Every row comes from one small tree of marks. The marks that hang from a mark follow it in brackets, in the order of their numbers. Every link used is in the known rows. Which tree was each row made from?
In the rows, zero is written as 128.
Known rows
Z827[Z36 Z64]: [144 137 132 102 122 144 110 126 136 151 117 149 132 135 127 138 137 115
 127 147 177  93  88 127 127 146 126 134 160 150 113]
Z45[Z475[Z827]]: [156  94 139 126 110 127 138 140 132 135 117  99 129 130 121 112 134 123
 116 134 129 141 129 134 135 157 129 126 102 120 124]
Z45[Z475[Z125 Z139]]: [130  58 138 146 167 125 185 133 134 127  93 108 130 119 147 159 123 116
 119  96 149 114 119 129 138 135 130 127 141 128 131]
Z212[Z371[Z978]]: [138 151 139 122  80 110 138 119 138 149 120 145 125 124 104 118 122 138
 133 173 113 160 131 128 128 101 120 136 137 152 120]
Z978[Z32[Z475[Z827[Z64]]]]: [130 238 131  96 106 139  77 156  98 120 120 147 119 129 132  85 170 121
 118 115 151  84 109 123 132 125 131 105 128 130 138]
Z240[Z125]: [150 141 124 137 142 122 175 116 135 125 136 135 123 120 128 146 142 129
 126 128 146 146 120 128 131 121 132 151 135 139 148]
Z475[Z139 Z827]: [133 125 140 173 106 130 147 159 115 132  88 108 127 125 123 112 130 138
 139  97 112 143 135 128 133 153 125 120 108 126 123]
Z36[Z827[Z64]]: [166 164 126 106 111 127  89 137 112 120 116 145 137 121 112 103 139 123
 129 142 175  98 107 125 131 126 120 119 120 158 131]
Z212[Z139[Z382 Z475] Z371]: [136 117 133 132  52 121 105 133 153 163  75 129 143 130 111 162 113 123
 143 164 107 182 145 118 124 134 108 166 139 146 135]
Z371[Z978[Z32[Z475]]]: [127 184 129  95 122 129 110 112 128 122 139 150 124 118 121  89 148 132
 122 134 124 120 119 125 130  83 133 108 133 125 138]
Z45[Z475[Z125 Z139[Z64]]]: [105  50 137 136 158 118 180 136 144 121  76  96 135 113 144 172 103 134
 117 116 137 114 129 131 136 134 123 135 161 132 125]
Z978[Z32[Z475[Z45 Z139[Z382]]]]: [113 115 122 119 111 136 117 112 109 130  95 152 135 129 127 104 130 131
 144 102 155 121 148 128 138 117 122 116 145  94 146]
Z371[Z978[Z32]]: [129 177 136 113 109 103 130 115 138 129 135 134 127 118 114  92 139 127
 131 149 123 135 129 131 128 101 131 132 138 128 143]
Z371[Z978]: [145 125 135 118 106 111 142 124 137 139 145 133 131 122 111 104 124 137
 130 163 108 159 113 127 124 111 128 130 123 138 122]
Z45[Z475[Z125]]: [150  72 131 111 151 113 171 127 145 124 124 114 136 125 140 161 132 113
 110 122 123 118 115 130 132 130 134 139 136 131 133]
Z495[Z475[Z45 Z827[Z36]]]: [154 158 123 120  90 127  88 100 128 124 132 132 114 150 112 110 121 129
 127 132  82  98 115 134 120 141 142 131 138 103  97]
Z475[Z45 Z827[Z36]]: [144 146 134 127  93 128  93  95 132 142 112 124 129 144 113 131 127 130
 132 135  91 125 124 135 125 145 137 142 121 112 101]
Z139[Z240[Z125] Z382 Z475[Z45]]: [128 150 129 125 133 127 106  81 143 150 161 118 130 135 120 151 123 118
 138 178 155 172 168 135 128 147 124 155 117 132 159]
Z32[Z475[Z45 Z125[Z382]]]: [137 106 112  72 157 127 121 117 123 109 172 161 133 133 140 135 136 123
 122 116 121 113  99 119 125 102 130 121 121 123 115]
Z495[Z475[Z45 Z139[Z240]]]: [128 131 129 127 108 129 140 119 128 130 154 127 114 138 116 101 117 125
 145 136 151  99 154 133 127 142 129 111 114 121 123]
Z32[Z475[Z827]]: [148 147 127 118  99 145 112 145 113 123 123 131 128 130 126 109 148 140
 121 107 100 133 119 121 131 125 132 106  98 127 117]
Z475[Z45 Z125]: [143 121 126 112 121  94 148 108 132 122 133 136 136 133 130 156 129 128
 129 134  83 130 121 127 122 112 140 154 133 131 122]
Z125[Z475[Z45 Z139 Z827]]: [122 133 134 177 124 139 145 121 105 139 108 126 115 139 117 115 115 144
 131 114 111 147 162 134 124 133 137 118 108 110 104]
Z139[Z64 Z240]: [114 113 134 102  95 122 139 137 155 136 143 105 140 123 121 132 120 139
 133 172 139 128 146 130 126 141 116 137 116 153 135]
Z495[Z475[Z45 Z125]]: [151 136 116 106 116  92 135 112 128 100 153 143 124 138 128 134 124 126
 126 133  77  98 113 128 117 113 144 142 155 120 116]
Z978[Z32]: [134 153 130 110 109 114 141 131 139 124 115 132 134 123 125 117 148 120
 134 125 135 118 139 128 130 121 129 140 136 135 153]
Z240[Z125[Z382] Z139]: [117  80 109 143 176 137 153 141 134 123 178 144 125 119 135 125 130 118
 127 118 194 137 110 129 130 128 126 136 127 137 155]
Z240[Z125[Z475]]: [140 134 121 153 176 143 190 105 132 130 150 143 117 126 132 149 133 133
 112 138 151 145 135 128 125 109 140 138 139 135 137]
Z475[Z45 Z139[Z64 Z240] Z827]: [ 94 145 142 150  84 120 113 131 125 136 118  91 127 131 112 115 105 149
 142 149 115 134 172 138 129 149 119 125  99 126 115]
Z32[Z475[Z45 Z125[Z382] Z827]]: [138 148 116  96 143 126  91 133 109 105 158 143 127 136 134 119 142 127
 119 106  94 114 103 122 125 116 132 115 103 113 110]
Z212[Z139[Z240[Z125] Z382]]: [147 127 122 146  96 119 148 127 146 152 156 117 132 123 120 144 130 120
 132 154 145 144 122 123 122 140 117 150 114 117 166]
Z125[Z382]: [149  76 123  94 132 131 146 145 141 129 157 142 137 125 125 110 133 119
 138 141 160 141 110 123 128 139 116 128 114 143 130]
Z32[Z475[Z125[Z382] Z139 Z827]]: [126 127 124 137 165 152 114 166 105 104 128 133 125 122 150 124 142 126
 125  66 122 110  99 119 133 128 122  93 110 121 117]
Z45[Z475[Z125[Z382]]]: [147  51 124  93 175 121 159 139 145 119 160 125 136 122 143 141 132 102
 114 127 156 117  99 127 133 139 122 132 126 131 132]
Z139[Z240 Z475]: [129 140 143 109 128 142 109 119 155 145 151 105 135 128 124 141 135 117
 137 160 139 152 164 128 127 144 121 134  93 165 141]
Z240[Z139[Z382 Z475[Z45 Z125]]]: [103  68 116 147 128 113  93 121 136 136 128 123 146 135 138 165 106 121
 134 138  98 169 143 130 121 129 135 163 148 130 139]
Z495[Z475]: [158 112 118 109 103 118 149 139 134 115 142 140 123 131 122 107 130 130
 130 136 121 113 116 125 124 132 131 126 140 133 122]
Z212[Z139[Z382] Z371]: [148  95 125 132  30 107 135 147 142 158  89 139 143 128 109 140 119 130
 144 156 105 157 120 119 125 128 108 157 138 131 135]
Z475[Z125 Z139[Z64] Z827[Z36]]: [100 133 138 164 132 132 115 139 134 121  59  97 132 122 141 176 107 143
 126  97  89 100 113 130 128 139 127 138 162 127 104]

Write each row's tree
[114 115 122 130 113 121 149 127 146 136 155 110 138 117 124 147 114 137
 133 176 158 151 143 132 129 146 112 146 145 135 161] : Z139[Z64 Z240[Z125] Z382]
[ 95  95 113 159 145 124 159 133 142 125 126 122 131 114 133 150 110 145
 122 142 149 141 134 132 128 115 131 153 160 143 147] : Z240[Z125 Z139[Z64]]
[134  55 134 173 126 118 148 157 115 131  83  92 135 124 140 139 115 119
 126  93 117 140 119 133 137 168 122 121 136 101 135] : Z45[Z475[Z125 Z139[Z382] Z827]]
[ 84  88 110 169 178 144 173 125 138 125 143 131 124 120 138 156 106 149
 109 145 161 143 142 132 122 101 139 143 163 138 138] : Z240[Z125[Z475] Z139[Z64]]
[151 163 121 137 108 102 125 153 120  97 140 119 120 132 134 126 139 128
 120 111  61 101 101 125 119 137 142 128 135 123 121] : Z495[Z475[Z125 Z827]]
[139 134 130 165 102 129 133 161 114 114 105 117 112 130 122  90 125 135
 137  97 114 113 125 128 129 151 130 106 125 118 116] : Z495[Z475[Z139 Z827]]
[130 179 137 131 135 127  61  86 143 133 106 108 128 142 131 182 125 120
 124 123  59 130 132 132 120 132 144 159 132 130 104] : Z139[Z475[Z45 Z125 Z827[Z36]]]
[136   4 132 144 123 135 173 139 132 150  88 113 139 123 128 121 110 121
 136 122 182 150 133 131 141 165 112 118 138 110 143] : Z45[Z475[Z139[Z382]]]
[124  61 125 141 176 159 176 146 126 135 134 147 125 126 133 113 119 127
 133 114 193 139 131 125 129 131 118 107 122 133 118] : Z125[Z382 Z475[Z139]]
[126 143 131 143 107 147 116 123  98 129  98 132 119 134 121 107 130 146
 135  93 111 129 139 127 134 125 132 104 101 109 104] : Z32[Z475[Z45 Z139 Z827]]
[106 186 132 133 162 122 126 120 118 109 108 141 120 111 143 120 141 131
 122  91 112  97 113 122 132  75 135 106 151 120 138] : Z371[Z978[Z32[Z475[Z125 Z139]]]]
[ 77 130 128 164 131 119  80 156 141 115 105  89 137 121 143 168 109 139
 120 129  65 150 143 129 120 130 135 151 139 152 127] : Z240[Z139[Z64 Z475[Z125 Z827]]]
[130 206 143 109 114 143  35 100 130 154 104 126 122 148 117 141 131 118
 127 161 130 121 124 134 123 159 134 145 135 139  99] : Z139[Z475[Z45 Z827[Z36 Z64]]]
[123 202 126 100 144 112 111 113 126 106 142 146 126 116 138 121 150 127
 113 122  87 101 103 122 127  67 140 116 146 125 140] : Z371[Z978[Z32[Z475[Z125]]]]
[122  89 119 115 181 151 144 151 118 109 136 149 129 119 154 139 136 123
 128  79 154 103  94 116 133 109 118 100 130 132 123] : Z32[Z475[Z125[Z382] Z139]]
[127 184 145 124  95 129  71 106 136 146 148  94 126 141 110 123 131 123
 136 163  97 156 178 136 125 155 130 140  72 141 126] : Z139[Z240 Z475[Z45 Z827]]
[123 164 130  97 181 139 103  83 150 136 200 127 119 131 120 140 135 106
 133 170 182 153 159 134 127 137 123 148  94 146 148] : Z139[Z240[Z125[Z382]] Z475[Z45]]
[111 176 135 127 138 139 127 119 118 126 109 145 119 113 126  91 137 136
 129 110 143 114 127 125 135  89 127  96 136 119 138] : Z371[Z978[Z32[Z475[Z139]]]]
[135 142 130 138  98 104  74 119 125 130 115 109 140 139 126 153 119 128
 132 139  53 171 144 131 122 146 131 157 125 120 125] : Z139[Z382 Z475[Z45 Z125 Z827]]
[126  62 145 133 140 145 168 130 141 153 126  98 127 123 130 123 125 113
 129 129 201 120 154 134 141 159 118 110 100 132 141] : Z45[Z475[Z139[Z240]]]
[123  52 122 156 120 137 167 116 116 149 106 145 132 137 121 121  98 140
 140 135 151 162 155 132 126 135 125 125 141 106 118] : Z125[Z475[Z45 Z139[Z382]]]
[ 91  88 129 145 133 135 171 111 128 135  99 132 127 131 120 137  91 156
 132 150 135 144 165 133 125 113 129 134 148 126  99] : Z125[Z475[Z45 Z139[Z64]]]
[113 211 139 149 121 140  95 134 104 124 104 129 111 117 121  73 143 141
 126  99 115 120 129 126 134 102 131  91 118 107 131] : Z371[Z978[Z32[Z475[Z139 Z827]]]]
[108 158 128 116 130 138 129  99 113 123  98 151 124 129 129 111 141 131
 137  96 148 104 152 127 137 102 131 113 131 111 133] : Z978[Z32[Z475[Z45 Z139]]]
[113  82 131 134 177 167 163 144 133 144 178 130 124 130 134 111 122 117
 134 134 206 125 151 127 128 144 113  96  96 139 130] : Z125[Z382 Z475[Z139[Z240]]]
[139 119 123 122 132 136 120 127 116 130 169 141 121 143 115  94 125 130
 125 146 120 151 137 132 119 132 131 121  98 114 104] : Z125[Z382 Z475[Z45 Z827]]
[111 127 119 133 139 131 134 142 112 113  89 142 139 118 156 143 141 123
 131  72 132 102 119 120 136 112 123 112 166 109 157] : Z978[Z32[Z475[Z125 Z139[Z382]]]]
[144 191 128  98  92 136  80 134  93 133 134 152 120 142 118  94 148 134
 121 138 128 109 107 127 127 132 134 111 115 125 103] : Z32[Z475[Z45 Z827[Z64]]]
[140 182 126 100 125 103  88 156 105 119 162 145 125 139 127 112 143 111
 124 140 128 103  83 128 120 147 129 133 122 131 112] : Z475[Z45 Z125[Z382] Z827[Z64]]
[ 82  70 104 151 201 149 166 139 139 121 179 142 123 119 139 140 104 139
 112 149 194 142 129 131 123 110 128 135 154 138 136] : Z240[Z125[Z382 Z475] Z139[Z64]]
[140 168 141 125  99 121  81 106 130 135 112 110 127 139 110 128 128 133
 135 146  78 171 160 133 124 143 135 147  98 134 112] : Z139[Z475[Z45 Z827]]
[124 177 121  96 143 125 129 126 124 103 126 145 134 121 151 146 160 120
 117  91 105  85 114 118 130  86 138 124 147 130 148] : Z978[Z32[Z475[Z125]]]
[132 169 125 146 176 155 140 133 125 130 214 121 111 132 130 113 141 116
 114 140 172 136 139 132 124 139 127 111  89 128 141] : Z139[Z240[Z125[Z382 Z475[Z827]]]]
[ 81 155 125 120 150 127 135 138 126  98  81 130 132 110 155 155 132 140
 123  88 122  82 131 122 134  89 127 121 172 132 137] : Z978[Z32[Z475[Z125 Z139[Z64]]]]
[141 135 126 120 148 133  94 140 137 118 145 123 134 131 141 148 135 111
 122 105 105 102  78 126 124 144 126 130 128 127 112] : Z475[Z125[Z382] Z827[Z36]]
[134 125 120 139 136 105 153 118 118 105 117 137 118 133 132 138 115 129
 133 102 102  94 120 129 124 121 140 131 155 116 114] : Z495[Z475[Z45 Z125 Z139]]
[117  91 130 146 110 110 139 126 123 141 132 117 140 134 133 148 113 121
 146 123 124 128 141 132 128 147 121 132 127 117 140] : Z475[Z45 Z125 Z139[Z240 Z382]]
[141 111 124 129 143 147 132 152 122 127 163 134 126 135 124  96 133 127
 121 137 134 150 123 127 122 140 127 112 100 125 114] : Z125[Z382 Z475[Z827]]
